Each row was made from one walk, in order. Every step used is in the known rows, and no mark comes twice. Write each row's walk.
Known rows:
zuget, bifu: [-0.19 -0.22 -0.43  0.62 -0.28  0.96  0.31  0.03 -0.91  0.41  0.43 -0.51
  0.80  0.28 -0.16  0.04  0.14  0.48  1.82  0.12  1.41 -0.71 -0.81  0.62]
lomoza, bifu, sezo: [ 1.03  0.87  0.09  0.41  0.21 -1.30  0.29 -0.03 -0.68  0.90  1.25 -2.05
  0.98  1.01 -0.12 -0.21 -0.19  0.51  1.02  0.63  0.45 -0.64  0.17 -0.97]
bizo, sezo, fabe: [-0.61 -0.63 -1.39 -0.53 -1.34 -0.40 -0.07 -0.27 -0.65 -1.63  0.29  0.04
 -1.42  0.57 -0.56  0.40  1.74 -0.44 -3.69 -0.67 -0.42 -0.19 -1.08  0.16]
bifu, lomoza, bizo, sezo, tasi: [-0.16 -0.70 -1.58  0.16 -1.17 -1.35  1.13 -0.43  0.05 -2.29 -0.73  1.15
 -1.43 -0.26 -0.09  2.03  0.74  0.54  0.51 -0.92  2.38  0.61 -1.37 -0.35]
bizo, sezo, tasi, zuget: [-0.84  0.35 -1.22 -0.61 -1.35  0.06  0.18 -0.56 -0.84 -0.35 -0.63  1.67
 -2.13  0.02 -1.02  2.39  0.99  0.08  1.26 -0.03  1.48 -0.65 -0.18  1.89]
zuget, bifu, lomoza, tasi: [-0.44 -0.32 -0.61  0.05 -1.41 -0.44  1.18 -0.55  0.31  1.40  1.04 -0.30
  0.38  1.11  0.44  0.77 -0.41  0.10  3.49  0.99  3.61  0.14 -1.20 -0.32]
bizo, sezo, bifu, lomoza, tasi, zuget: [-1.50  1.03 -1.01 -0.70 -1.93 -2.11  0.23 -0.46  0.29  0.80  0.54  0.53
 -2.72  2.01 -0.72  2.16  0.00 -0.16  1.85  0.91  2.56  1.65 -0.50 -1.25]
bifu, lomoza, tasi: [ 0.09 -0.18 -0.04 -0.77 -0.98 -1.30  0.69 -0.26  1.32  0.97  0.82  0.18
 -0.34  0.87  0.95  0.89 -0.52 -0.42  1.53  1.01  2.27  0.86 -0.61 -1.08]
tasi, zuget: [-0.13  0.63  0.25 -0.15 -0.26  0.50 -0.25 -0.15 -0.65  0.77 -0.31  1.19
 -1.01 -0.20 -1.17  0.62 -0.11  0.27  1.98  0.34  0.43  0.26 -0.18  0.92]
zuget, bifu, lomoza, bizo, sezo, fabe: [-0.67 -0.97 -2.04  0.54 -1.48 -0.59  0.94 -0.50 -1.30 -2.26  0.57  0.42
 -0.58  0.74 -0.75  0.44  1.66  0.78  0.02 -1.22  2.30  0.67 -3.22 -0.61]
bizo, sezo: [-0.85  0.06 -0.98 -0.03 -1.17 -0.41  0.29 -0.07 -0.63 -0.20 -0.30  0.44
 -1.13  0.25 -0.24  0.34  0.72 -0.22 -1.28 -0.74 -0.26 -0.08 -0.12 -0.45]
bizo, sezo, tasi, zuget, bifu, lomoza: [-1.05  0.02 -1.66 -0.02 -1.78  0.45  1.20 -0.81 -1.30  0.27  0.08  2.35
 -1.65  0.14 -1.43  2.56  0.78  0.28  5.00 -0.41  4.23 -0.77 -0.71  1.73]
tasi, zuget, bifu, lomoza, bizo: [-0.14  0.20 -0.26  1.00 -0.62  0.41  0.92 -0.27 -1.13  0.42  0.10  1.34
 -0.13  0.00 -1.59  0.81 -0.26  1.53  5.32 -0.02  3.29  1.01 -2.20 -0.02]
lomoza, bifu, zuget, tasi, sezo: [ 1.16  0.61  1.94  1.20 -0.07 -0.23  0.83  0.29  1.50  3.15  3.36  0.05
  0.47 -1.28  0.60 -0.28  0.18 -0.39  1.83  0.37  1.11 -1.74 -0.07 -1.31]
bifu, sezo, tasi, zuget: [ 0.66  0.30 -0.93 -0.80 -0.16  0.05 -0.31 -0.40 -0.87  0.00 -0.92  0.00
 -0.09  0.48 -1.18  1.96  0.43  0.84  2.82  0.50  1.44 -0.63  0.84  2.05]
tasi, zuget, bifu, lomoza: [-0.38  0.45  0.00  0.31 -0.76  0.83  0.69 -0.49 -1.10  1.43  0.54  1.82
 -0.31  0.28 -1.44  0.69 -0.56  0.20  5.98  0.02  3.23  0.21 -0.42  0.73]
sezo, tasi, zuget, bifu, lomoza, fabe: [-0.21  1.13 -0.21  0.05 -0.25  0.82  0.97 -0.40 -0.14  1.14 -0.01  2.24
 -0.26  0.06 -2.12  2.43 -0.95  0.17  7.49  1.11  5.30 -0.71 -1.20  1.91]
tasi, sezo, bifu, lomoza: [ 0.58  0.76 -0.30 -0.23  1.02 -1.67 -0.59  0.20  1.10  0.41  2.05 -0.75
  0.71  0.09 -0.24  0.52 -0.27 -1.13  2.22  0.11  0.82  1.33  0.68 -1.13]
zuget, tasi, sezo, fabe: [ 0.70 -0.75  0.66 -0.80 -0.42  0.98 -0.73  0.47  0.34  0.26  2.11 -0.79
  0.71 -0.59  0.59 -0.20  1.26 -0.73 -2.38 -0.47 -0.49 -0.76 -1.65 -0.32]
zuget, bifu, lomoza: [-0.28 -0.15 -0.30  0.58 -0.41  0.39  0.98 -0.22 -0.67  0.79  0.58  0.70
  0.58  0.36 -0.23  0.10 -0.38  0.07  3.98 -0.26  2.65 -0.05 -0.57 -0.09]
bifu, zuget, tasi, sezo, bizo: [ 1.32  0.62  2.31  0.21  0.24 -0.23 -0.18  0.21  1.21  3.03  1.09  1.18
  0.44 -1.27  0.97 -0.85 -0.08 -0.15  2.24 -0.56  2.05 -0.29  1.31 -1.36]
sezo, bifu: [-0.45  0.34 -0.39  0.08  0.51 -0.71 -0.60  0.09  0.23 -0.77  0.14 -1.00
 -0.18  1.25 -0.38  0.07  0.00  0.32 -0.43  0.05 -0.46  0.70  0.33 -0.50]
lomoza, tasi: [-0.16  0.02 -0.25 -0.40 -0.95 -0.75  0.07 -0.22  0.93  0.60  0.21 -0.93
 -0.14  0.65  1.13  0.51 -0.29  0.04 -0.13  1.43  0.94  0.08 -0.64 -0.04]

Which walk is each row?
[ 1.68  1.30  2.89  0.76  0.37 -0.80  0.44  0.21  1.30  3.83  2.72  0.40
  0.56 -1.00  1.06 -1.08 -0.49 -0.30  3.14  0.28  2.59 -0.84  0.74 -2.08] => lomoza, bifu, zuget, tasi, sezo, bizo
[-1.26  0.35 -1.36  0.00 -0.59 -1.18 -0.36 -0.05 -0.34 -1.09  0.00 -0.66
 -1.26  1.26 -0.40  0.80  0.65  0.11 -1.65 -0.78 -0.37  0.59 -0.05 -0.88] => bizo, sezo, bifu
[-0.07 -0.40  1.57  0.60 -1.04  0.92  1.15  0.23  0.85  1.37  0.50  1.82
 -0.76 -0.28  0.67 -0.04  0.46  0.64  0.60 -0.53  0.96 -1.09  0.20 -0.68] => bifu, zuget, tasi
[ 0.53 -0.14  0.51  0.17 -0.11 -0.78 -0.19  0.69  1.02 -0.40  2.01 -1.20
  0.63 -0.36  0.67  0.50  0.04  0.58  0.97 -0.73  0.90  1.62 -1.65 -2.53] => zuget, tasi, sezo, bifu, lomoza, bizo
[-0.25  0.41 -0.34  0.02  0.42 -1.37  0.11 -0.16  0.71 -0.58  0.58  0.01
 -0.21  1.15 -0.23  0.57 -0.42 -0.28  1.70  0.00  1.09  1.44  0.41 -1.39] => sezo, bifu, lomoza
[ 0.35  0.95  0.56 -0.11  0.41 -0.73  0.68  0.10  1.00  0.88  0.05  1.50
  0.14  0.19 -1.03  0.52 -1.10 -0.52  3.05  0.20  2.55  0.50 -0.48 -1.32] => bifu, lomoza, fabe
[-0.34  0.62  0.21 -0.64 -1.16 -0.18 -0.13 -0.30  0.31  1.57  0.10  0.43
 -1.17  0.53 -0.23  1.11 -0.16  0.27  1.70  1.82  1.31  0.36 -0.93  0.62] => lomoza, tasi, zuget
[ 0.08 -0.73 -1.73 -0.26 -0.15  0.49  0.28 -0.44 -1.21 -0.38 -0.11 -1.73
  1.60  0.84 -0.41  1.24  0.47  0.98  2.86  0.18  2.54 -1.67  0.11  2.07] => zuget, bifu, sezo, tasi
[ 0.36 -0.07  1.08 -0.40 -0.34  0.90 -0.42  0.64  0.31  1.65  1.90 -0.60
  0.90 -1.00  0.79 -0.21  0.32 -0.29 -0.26 -0.53 -0.08 -0.85 -0.50 -0.57] => zuget, tasi, sezo
[ 0.94  0.60  1.84 -0.78  0.26  0.41 -0.81  0.64  0.24  2.67  1.26 -0.43
  1.08 -0.96  1.15 -1.06 -0.34 -0.26  0.87 -0.69  1.42  0.19  0.23 -1.19] => zuget, tasi, sezo, bizo
[-0.69 -0.97 -2.32  0.76 -1.45 -0.42  1.47 -0.66 -0.69 -1.97 -0.26  0.52
 -0.53  0.16 -0.46  2.10  1.09  1.04  2.44 -1.06  3.85 -0.09 -2.11  0.45] => zuget, bifu, lomoza, bizo, sezo, tasi
[-0.06 -0.53 -0.67  1.11 -0.46 -0.13  1.05 -0.19 -0.47 -0.66  0.27  0.05
  0.93  0.06 -0.26  0.14 -0.10  1.21  3.26 -0.33  2.85  0.72 -1.96 -0.52] => zuget, bifu, lomoza, bizo
[-1.00  0.43 -1.00  0.73 -0.69 -1.53  0.60 -0.25  0.63 -0.57  0.06  1.00
 -1.91  0.98 -0.64  0.58  1.00  0.24 -0.64 -0.62  0.50  0.20  1.15 -0.86] => bizo, sezo, bifu, zuget
[-1.42  0.12 -1.82  0.04 -1.57  0.97  0.55 -0.65 -1.67 -0.09 -0.34  1.24
 -1.35  0.10 -1.50  2.47  1.03  0.51  2.73 -0.19  2.75 -1.33 -1.19  2.48] => bizo, sezo, tasi, zuget, bifu
[-0.02  0.27 -0.70 -0.38 -1.52  0.11  0.03 -0.37 -1.25  2.21  0.30 -1.41
  0.68  1.73 -1.04  0.91 -0.15  1.26  3.80  1.42  2.55 -0.62 -0.94  1.29] => lomoza, tasi, zuget, bifu, sezo
[-0.61 -0.58 -1.57  1.11 -1.47 -0.61  1.44 -0.29 -1.14 -0.74 -0.02  0.60
 -0.47  0.22 -0.71  0.52  0.71  1.14  1.92 -1.29  2.70  0.64 -2.31 -1.10] => zuget, bifu, lomoza, bizo, sezo
[-0.58  1.07 -0.11 -0.60 -0.81 -1.48 -0.09 -0.34  0.79  0.95  0.82  0.36
 -1.55  1.74 -0.22  1.82 -0.69 -0.06  3.47  1.60  2.37  1.79 -0.39 -0.75] => sezo, bifu, lomoza, tasi, zuget
[ 0.01  0.52  0.07 -0.64 -1.30 -0.98  0.45 -0.34  0.59  1.82  0.63  1.55
 -1.34  0.63 -0.13  1.50 -0.63 -0.07  3.51  1.52  2.54  1.06 -0.50 -0.29] => bifu, lomoza, tasi, zuget
[-1.02  0.23 -1.15  1.49 -0.67 -1.89  0.79 -0.25  0.73 -2.01 -0.73  0.36
 -1.62  0.72 -0.76  0.79  1.08  1.17 -1.35 -0.77  0.55  0.83 -0.39 -1.36] => lomoza, bizo, sezo, bifu, zuget
[ 0.39 -0.20 -0.25  0.43 -0.06 -1.24  0.65  0.03  0.28 -1.10  0.01  0.61
  0.07 -0.17 -0.02  0.24 -0.11  0.67  1.53 -0.39  1.33  1.34 -1.24 -1.36] => bifu, lomoza, bizo
[-0.49 -0.07  1.09  0.79 -0.62  0.18  0.57  0.12  1.21  0.46  0.81  0.76
 -0.85  0.87  0.48  0.21  0.28  0.76  0.16 -0.53  0.56 -0.31  0.53 -1.39] => sezo, bifu, zuget, tasi
[-0.01  0.48 -0.75 -0.40  0.15 -1.88 -1.08  0.23  1.86  0.55  1.74 -2.97
  0.82  0.59  0.68  1.00 -0.20 -0.52 -0.34  1.64  0.40  0.74 -0.35 -0.75] => lomoza, tasi, sezo, bifu
[-0.52 -0.30 -1.18  0.62 -1.16 -0.92  0.31 -0.06 -0.48 -1.54 -0.76 -0.14
 -1.01 -0.05 -0.28  0.48  0.92  1.03 -2.06 -1.00 -0.19  0.71 -1.51 -0.90] => lomoza, bizo, sezo
[-0.20 -0.28 -0.97  0.56 -0.44  0.40  0.99 -0.49 -0.62 -0.97 -0.38  1.56
 -0.24 -0.26 -1.17  2.25 -0.06  1.32  5.99  0.29  4.31  0.15 -2.23  1.65] => sezo, tasi, zuget, bifu, lomoza, bizo
[ 0.40  0.67 -0.35  0.34  0.12 -2.28 -0.31 -0.06  2.72  1.25  1.60 -1.31
  0.04  0.46  0.44  1.02  0.12 -0.62  0.77  1.68  1.21  0.34  0.63 -0.58] => lomoza, tasi, sezo, bifu, zuget
[-0.73  0.37 -0.22 -0.05 -1.70  0.64  0.20 -0.29 -0.52  1.99  0.46 -0.13
 -0.37  0.82 -0.57  1.15 -0.19  0.75  3.62  1.76  2.57 -0.43 -1.64  1.36] => lomoza, tasi, zuget, bifu
[ 0.43 -0.09 -1.16 -0.33 -0.70  0.93 -0.50 -0.35 -2.22  0.02  0.41 -0.72
  0.59  1.59 -1.86  0.44  1.18  0.90  2.28  0.17  1.34 -0.72 -0.80  1.85] => tasi, zuget, bifu, sezo, fabe
[-1.04  0.41 -1.49  0.02 -0.79 -1.58  0.36 -0.10  0.08 -0.72  0.45  0.44
 -1.51  1.40 -0.47  1.04  0.39 -0.25  0.54 -0.99  1.15  1.21  0.44 -1.72] => bizo, sezo, bifu, lomoza
[ 0.54  1.01  0.28 -0.41  0.09  0.32 -0.56 -0.26 -2.31  2.30 -0.67 -0.26
  0.97  1.20 -1.66 -0.44 -0.43  1.29  5.62  0.05  3.15  0.12  0.93  0.77] => tasi, zuget, bifu, sezo, bizo
[-0.09  1.35  0.15  0.03  0.68 -1.30  0.33  0.26  1.30 -0.05  0.30  0.40
  0.03  1.10 -1.20  0.77 -1.22 -0.25  2.83  0.38  2.20  1.24  0.05 -1.58] => sezo, bifu, lomoza, fabe
[ 0.45 -0.89 -1.41 -0.36 -0.30  0.14 -0.33 -0.23 -1.58 -0.79  0.58 -1.81
  1.54  1.57 -0.89 -0.22  1.39  0.67  0.37 -0.19  0.90 -0.88 -1.01  0.84] => zuget, bifu, sezo, fabe
[ 0.24  0.39  2.25  1.44 -0.80 -0.08  1.61 -0.04  1.05  2.12  2.00  1.12
 -0.52 -0.08  0.75 -0.20  0.09  0.46  1.20  0.28  1.15 -1.62 -0.22 -1.56] => lomoza, bifu, zuget, tasi
[-0.53  0.04 -0.83  0.05 -0.54  1.45  0.27 -0.44 -1.15  0.23 -0.10  0.81
 -0.43 -0.05 -1.06  1.95  0.41  0.70  4.35  0.76  2.90 -1.34 -0.84  2.97] => sezo, tasi, zuget, bifu
[ 0.54 -0.52 -1.21 -0.29 -0.62 -1.03  0.07 -0.43  0.71  0.77  2.72 -1.27
  1.19  0.35  0.59  0.70  0.70 -1.20  1.98  1.33  3.09  0.02 -2.05  0.30] => zuget, bifu, lomoza, tasi, sezo, fabe
[ 0.67  0.72  0.90  1.57  0.13 -1.40  1.28 -0.44  1.07  1.25  1.61  0.82
 -0.38 -0.08 -0.13 -0.07 -0.14  0.03  2.07  0.98  1.33 -0.93  0.39 -0.54] => lomoza, bifu, zuget
[ 0.87  0.12 -0.34 -0.61 -0.30 -1.82 -0.02 -0.02  1.67  1.64  1.87 -0.73
  0.68 -0.23  0.87  0.82 -0.45 -1.24  2.17  1.27  2.00  0.86 -0.21 -0.86] => bifu, lomoza, tasi, sezo
[-0.22  0.34 -0.44 -0.49 -0.08  0.74 -0.13 -0.39 -0.20 -0.19 -0.67  1.36
 -1.01 -0.35 -0.57  1.91  0.21  0.11  2.56  0.87  1.57 -0.59 -0.23  2.42] => sezo, tasi, zuget
[ 0.06  0.29  0.71 -0.24  0.05  0.17 -0.85  0.84  0.62  0.52  2.19 -1.54
  0.85 -0.06  0.72  0.19  0.32 -0.25 -0.69 -0.33 -0.51 -0.08 -0.45 -1.00] => zuget, tasi, sezo, bifu
